Every row comes from one small tree of marks. The marks that hang from a mark follow it in brackets, in the order of their numbers. Every link used is in the known rows. Which tree was each row made from?
Known rows
Q260(Q565): [-0.59  3.74 -1.85  2.97  0.72  4.17 -3.72 -1.63  0.56 -2.89 -2.35 -0.31
  3.62  3.69 -0.03 -0.69 -1.37  0.03 -2.74 -1.48  0.83 -1.95  0.23  0.73]
Q356(Q239(Q564(Q565) Q755) Q893): [ 0.35  3.32 -2.55  3.09  0.92  3.89 -3.78 -2.02  1.07 -1.80 -3.15 -1.97
  2.91 -4.15 -3.19 -5.25 -4.78  1.70 -2.02 -3.91  2.65 -1.17  0.69 -0.43]
Q808(Q565(Q564 Q899)): [-1.78  3.18 -0.93  0.70  0.65  4.25 -5.58 -1.58  1.21 -3.62 -2.84  0.32
  1.93  3.88  1.96 -1.49 -1.61  0.51 -3.84 -3.93 -0.99 -1.24  0.22 -2.57]
Q564(Q565(Q899)): [-1.09  4.61 -2.81  2.12  1.00  3.22 -4.22 -1.40 -0.68 -2.52 -1.88  0.75
  0.46  0.49  1.59 -0.12 -2.68  2.54 -4.02 -2.85 -0.84 -0.40  0.55  0.18]
Q356(Q239(Q564(Q565)) Q893): [ 0.48  3.85 -2.31  3.00  0.38  3.82 -2.60 -1.65  0.45 -1.88 -1.72 -0.97
  2.40 -2.16 -1.57 -3.75 -3.95  1.36 -2.11 -2.75  2.43 -1.74  1.01 -1.06]
Q808(Q565(Q564)): [-1.49  2.86  0.23  1.44  0.98  3.31 -3.53 -1.64  0.32 -3.67 -2.35  0.21
  2.91  4.70  1.52 -2.35 -1.71 -0.88 -2.69 -2.69  0.58 -1.83 -0.50 -3.29]
Q356(Q239(Q564 Q755) Q893): [ 0.81  2.34 -1.94  3.21 -0.28  4.23 -3.28 -2.56  1.38 -1.94 -4.07 -2.68
  4.40 -2.79 -4.57 -5.19 -3.98  0.36 -2.07 -3.52  3.32 -1.35  0.67 -0.48]
Q565(Q564(Q239(Q356(Q893) Q755))): [-1.57  3.05  1.38  1.49  2.93  1.91 -1.35 -2.23 -0.27 -2.80 -4.20  2.35
  3.47 -0.34 -2.26 -2.41 -2.39  0.84 -1.58 -5.70  2.31 -2.38 -0.18 -0.23]
Q260(Q565(Q564(Q239) Q899)): [-2.93  3.64 -2.12  0.76  1.97  3.89 -5.94 -0.83  2.14 -3.27 -2.95  1.51
  2.60  5.32  0.30  0.87 -0.06  1.99 -3.43 -4.80 -0.85 -1.73  1.30 -0.12]
Q239(Q356(Q893) Q564(Q565)): [-0.03  4.11 -0.12  3.45  1.71  3.24 -2.37 -2.21 -1.46 -2.02 -1.96 -0.31
  2.48 -2.78 -1.20 -2.95 -4.44  1.62 -1.64 -4.19  1.57 -1.82 -0.17  0.15]
Q260(Q565(Q564(Q239(Q755)) Q899)): [-3.06  3.22 -2.22  0.77  2.42  3.98 -7.25 -1.10  2.64 -3.18 -4.26  0.09
  3.09  3.31 -1.44 -0.54 -0.88  2.71 -3.26 -6.34 -0.46 -1.16  1.06  0.26]
Q564(Q239(Q356(Q893)) Q565): [-1.11  5.00 -0.36  1.75  2.83  1.93  0.13 -1.81 -1.84 -2.43 -2.22  3.20
  1.97 -0.84 -0.23 -0.66 -2.55  2.41 -1.57 -3.15  1.48 -2.40  0.49  0.15]
Q808(Q565(Q564(Q239(Q755)))): [-2.86  2.46 -0.39  0.50  2.22  2.77 -3.86 -1.75  0.70 -3.69 -4.20 -0.81
  3.99  3.77 -1.27 -3.15 -1.59  0.49 -2.09 -4.58  0.74 -1.26 -0.45 -3.45]
Q260(Q565(Q564 Q899)): [-1.69  3.55 -1.80  1.90  1.17  4.60 -6.48 -1.05  2.18 -3.15 -2.50  1.41
  2.12  4.37  1.56  0.19 -1.07  1.22 -3.98 -4.40 -0.58 -1.77  0.87  0.49]
Q239(Q356(Q893) Q755): [ 0.52  3.31  0.38  2.98  1.33  3.06 -1.18 -2.92 -0.89 -2.43 -4.05  0.73
  3.62 -2.64 -1.97 -3.01 -3.66  0.20 -2.18 -3.80  2.62 -1.97 -0.35  1.29]
Q191(Q565(Q564 Q808 Q899)): [-1.55  3.77 -1.28  2.04  1.01  5.01 -5.21 -0.92  2.93 -2.99 -2.08  1.57
  0.90  2.55  1.22 -0.68 -0.76  1.71 -3.05 -4.16  0.76  0.37  1.09  0.91]
Q260(Q565(Q564(Q239))): [-2.66  3.36 -0.81  1.59  2.42  3.22 -3.75 -0.92  1.40 -3.31 -2.35  1.14
  3.41  6.02 -0.03  0.13 -0.17  0.71 -2.29 -3.66  0.57 -2.39  0.43 -0.86]
Q564(Q239 Q565(Q808)): [-2.34  4.15 -1.32  1.54  2.03  2.65 -2.03 -0.98 -0.11 -2.54 -0.78  1.84
  1.43  1.30  0.69 -0.74 -1.26  2.23 -2.46 -3.24  1.36  0.21  0.61 -0.71]
Q356(Q239): [ 0.41  3.01 -2.25  2.95 -0.39  3.01 -1.30 -2.19  0.47 -2.58 -2.34  0.04
  3.20  1.02 -0.74 -1.43 -2.34 -0.19 -3.42 -0.62  2.16 -1.40  0.33 -0.15]
Q239(Q564): [-0.57  2.50 -1.02  3.57 -0.18  3.48 -3.85 -2.17 -0.47 -2.44 -2.51 -3.41
  3.82  1.85 -2.43 -2.37 -2.93 -0.09 -2.63 -2.47  1.22 -0.58 -0.70 -1.16]

Which tree is each row?
[-0.69  3.36  0.05  1.93  2.16  2.42 -0.56 -2.68 -1.10 -2.55 -4.57  1.16
  3.89 -1.78 -3.19 -2.22 -2.64  1.28 -1.75 -4.04  2.40 -1.87  0.03  0.68] : Q564(Q239(Q356(Q893) Q755))
[-2.24  4.41 -1.64  1.11  2.05  3.14 -3.55 -1.52  0.18 -2.50 -1.49  2.75
  1.03 -1.23  0.75  0.38 -1.84  4.25 -3.62 -5.37  0.24  0.41  0.67  1.46] : Q564(Q239(Q356) Q565(Q808 Q899))
[-0.94  3.30 -0.95  3.80  1.77  2.80 -4.92 -2.61 -0.92 -2.14 -3.32 -3.36
  3.46 -3.43 -2.78 -3.68 -5.24  2.28 -2.41 -5.54  0.98 -0.25 -1.15  0.62] : Q239(Q356 Q564(Q565) Q755)
[-1.64  2.69 -0.12  1.44  0.52  4.00 -5.25 -1.13  1.87 -2.84 -1.31  2.63
  0.95  2.24  1.96 -0.82 -1.04  1.05 -3.90 -5.04  0.75  0.10  0.59 -0.28] : Q565(Q564 Q808 Q899)
[-1.87  4.05 -1.20  2.14  3.16  1.68 -2.14 -2.25 -1.40 -2.60 -3.76  0.33
  2.81 -1.80 -1.94 -1.70 -3.49  2.91 -2.24 -4.65  1.02 -0.74 -0.64  0.68] : Q564(Q239(Q356 Q755) Q565)
[-2.78  3.03 -0.18  0.44  1.85  2.81 -2.85 -1.45  0.35 -3.78 -2.87  0.55
  3.24  5.58  0.38 -1.59 -0.74  0.00 -2.21 -3.18  0.43 -1.82 -0.15 -3.84] : Q808(Q565(Q564(Q239)))
[-1.38  3.39 -0.12  2.87  1.40  4.22 -3.01 -1.07  2.30 -3.02 -1.57  1.34
  1.85  3.39  0.68 -1.66 -0.99  0.22 -1.94 -3.11  2.23 -0.24  0.20  0.24] : Q191(Q565(Q564 Q808))
[-1.24  3.16 -1.86  3.43  1.46  3.02 -5.48 -1.95 -0.37 -2.19 -3.08 -3.89
  2.87 -1.43 -2.64 -3.88 -4.44  1.69 -2.36 -4.45  0.77  0.06 -0.66 -0.95] : Q239(Q564(Q565) Q755)
[-1.53  3.48 -2.17  2.48  0.39  4.78 -6.97 -1.21  1.00 -2.11 -0.87 -1.49
  1.03 -1.11  0.03 -2.11 -2.93  3.18 -3.55 -5.21  0.08  1.30  0.67 -0.12] : Q239(Q564(Q565(Q808 Q899)))
[-2.83  3.74 -1.80  1.06  1.70  4.45 -4.51 -0.67  2.83 -3.08 -2.46  1.77
  1.26  3.53  0.17  0.22  0.19  2.53 -2.62 -4.81  0.63  0.28  1.43  0.38] : Q191(Q565(Q564(Q239) Q808 Q899))
[-2.85  2.76 -0.43  0.58  1.42  3.49 -4.58 -0.85  1.86 -3.00 -1.64  2.83
  1.36  3.36  0.62  0.03 -0.14  1.97 -3.60 -5.46  0.62  0.07  0.98 -0.76] : Q565(Q564(Q239) Q808 Q899)
[-2.35  3.61 -1.44  1.51  2.46  2.68 -3.05 -1.29  0.19 -2.41 -2.22  0.50
  2.03 -0.41 -1.02 -2.35 -2.14  2.87 -2.28 -4.67  1.65  0.77  0.29 -0.32] : Q564(Q239(Q755) Q565(Q808))
[-0.37  2.93 -3.04  3.51  0.67  3.44 -4.95 -2.15  1.10 -2.02 -3.13 -3.55
  3.19 -2.97 -3.16 -4.56 -4.80  1.97 -2.81 -4.11  1.80 -0.21  0.03 -0.55] : Q356(Q239(Q564(Q565) Q755))
[-0.40  2.19 -0.36  3.97  0.76  3.36 -4.63 -3.20 -0.60 -2.37 -4.24 -3.92
  4.78 -2.35 -4.28 -3.58 -4.50  0.87 -2.45 -5.04  1.67 -0.40 -1.35  0.75] : Q239(Q356 Q564 Q755)
[-2.42  3.86 -1.33  2.02  2.39  2.71 -1.75 -1.10  0.91 -3.30 -3.05  0.74
  2.62  4.96 -0.97 -0.13 -0.54  0.78 -1.56 -2.56  0.95 -1.37  0.24 -0.85] : Q191(Q565(Q564(Q239)))
[-2.65  3.33 -0.63 -0.01  1.87  3.31 -4.41 -1.98  0.48 -3.74 -3.60  1.14
  2.79  2.77  0.46 -0.48 -1.27  2.09 -3.53 -5.25 -0.61 -1.66  0.07 -1.66] : Q808(Q565(Q564(Q239(Q356)) Q899))
[-2.59  4.34 -2.62  0.70  1.75  3.52 -4.15 -0.88  0.69 -2.49 -1.25  1.78
  0.56  0.72  0.98  0.05 -1.07  3.97 -3.58 -4.34  0.18  0.70  1.44  0.09] : Q564(Q239 Q565(Q808 Q899))
[-2.70  3.06 -0.78  1.77  2.68  3.76 -3.49 -1.14  2.56 -3.02 -3.36  0.17
  2.78  2.32 -1.98 -2.33 -0.81  1.70 -1.40 -4.95  2.36  0.33  0.31 -0.10] : Q191(Q565(Q564(Q239(Q755)) Q808))
[-0.24  3.71 -0.29  3.36  2.06  3.18 -3.70 -2.52 -0.88 -1.90 -3.41 -1.43
  3.06 -4.73 -2.83 -4.39 -5.30  2.05 -1.47 -5.55  1.98 -1.28 -0.48  0.56] : Q239(Q356(Q893) Q564(Q565) Q755)
[-0.22  3.76  0.39  3.10  1.36  3.99 -3.14 -1.91 -0.03 -1.84 -0.94  0.72
  2.15 -3.56 -0.65 -3.40 -3.86  1.93 -1.73 -5.41  2.63 -0.75  0.12  0.53] : Q239(Q356(Q893) Q564(Q565(Q808)))
[-0.97  3.59 -2.38  1.97  0.13  5.88 -6.32 -1.22  2.85 -2.78 -1.54  0.68
  2.32  2.28  0.88 -0.39 -0.68  2.06 -3.92 -3.78  0.73 -0.28  1.45  1.91] : Q260(Q565(Q808 Q899))
[ 0.89  2.77 -1.75  3.14 -0.57  4.16 -2.22 -2.24  0.89 -2.08 -2.59 -1.49
  3.77 -0.84 -2.90 -3.53 -3.19 -0.20 -2.22 -2.14  3.16 -1.94  0.81 -0.95] : Q356(Q239(Q564) Q893)
[-2.78  4.19 -2.39  1.16  1.93  3.53 -3.83 -1.03  1.61 -3.24 -3.60  0.68
  1.79  4.21 -0.57  0.73 -0.40  2.39 -2.54 -3.65 -0.41 -0.74  0.99 -0.17] : Q191(Q565(Q564(Q239) Q899))
[-0.27  3.37 -2.98  3.41  0.32  3.42 -3.89 -1.80  0.48 -2.09 -1.74 -2.34
  2.74 -0.96 -1.51 -2.84 -3.98  1.60 -3.06 -2.49  1.53 -0.79  0.31 -0.85] : Q356(Q239(Q564(Q565)))
[ 0.28  2.56  0.28  3.61  0.91  3.70 -3.27 -3.10 -0.54 -2.13 -4.31 -2.39
  4.48 -3.33 -4.22 -4.40 -4.45  0.39 -1.74 -5.03  2.52 -1.45 -0.56  0.76] : Q239(Q356(Q893) Q564 Q755)
[-2.55  2.58  0.49  0.86  2.73  2.54 -3.50 -2.46  0.42 -3.68 -4.60 -0.03
  4.33  1.70 -1.56 -2.93 -2.33  1.02 -2.18 -5.56  1.00 -1.60 -0.84 -1.92] : Q808(Q565(Q564(Q239(Q356 Q755))))
[-2.71  3.21 -1.09  0.70  1.70  2.65 -4.09 -1.29  0.67 -3.10 -2.86  1.88
  1.78  4.15  0.17  0.81 -0.70  1.52 -3.61 -4.53 -0.59 -0.99  0.61 -1.26] : Q565(Q564(Q239) Q899)
[-1.85  3.20 -1.06  1.68  0.85  5.49 -7.13 -0.79  3.50 -3.00 -1.27  2.17
  1.73  3.63  1.93 -0.36 -0.46  1.42 -3.87 -5.31  0.36 -0.61  1.22  1.07] : Q260(Q565(Q564 Q808 Q899))
[-1.07  3.93 -2.07  3.06  0.99  3.56 -5.88 -2.21 -0.72 -2.22 -2.28 -1.49
  1.84 -2.18 -0.85 -1.30 -4.32  3.40 -3.66 -5.19 -0.63 -0.22 -0.27  0.97] : Q239(Q356 Q564(Q565(Q899)))
[-3.17  3.27 -1.44  0.54  1.71  4.85 -6.41 -0.54  3.41 -3.11 -1.79  2.17
  2.28  4.57  0.83  0.28  0.51  2.47 -3.48 -5.88  0.29 -0.68  1.59  0.38] : Q260(Q565(Q564(Q239) Q808 Q899))
[ 0.14  1.82 -2.46  3.51 -0.30  3.86 -4.54 -2.67  1.56 -2.22 -3.99 -4.53
  4.66 -1.51 -4.59 -4.35 -4.09  0.60 -2.92 -3.46  2.56 -0.34 -0.23 -0.33] : Q356(Q239(Q564 Q755))
[-2.24  3.92 -2.11  1.72  2.63  1.89 -2.61 -1.57 -1.09 -2.58 -3.38 -0.44
  2.22  0.28 -1.67 -1.90 -2.70  2.49 -2.35 -3.60  0.62 -0.42  0.02 -0.81] : Q564(Q239(Q755) Q565)
[-2.53  2.84 -0.67  1.21  2.37  2.45 -4.59 -2.17  0.39 -2.99 -4.67  1.09
  2.74 -0.04 -1.92 -0.64 -2.30  2.65 -3.57 -7.08  0.12 -0.86 -0.13  0.54] : Q565(Q564(Q239(Q356 Q755)) Q899)
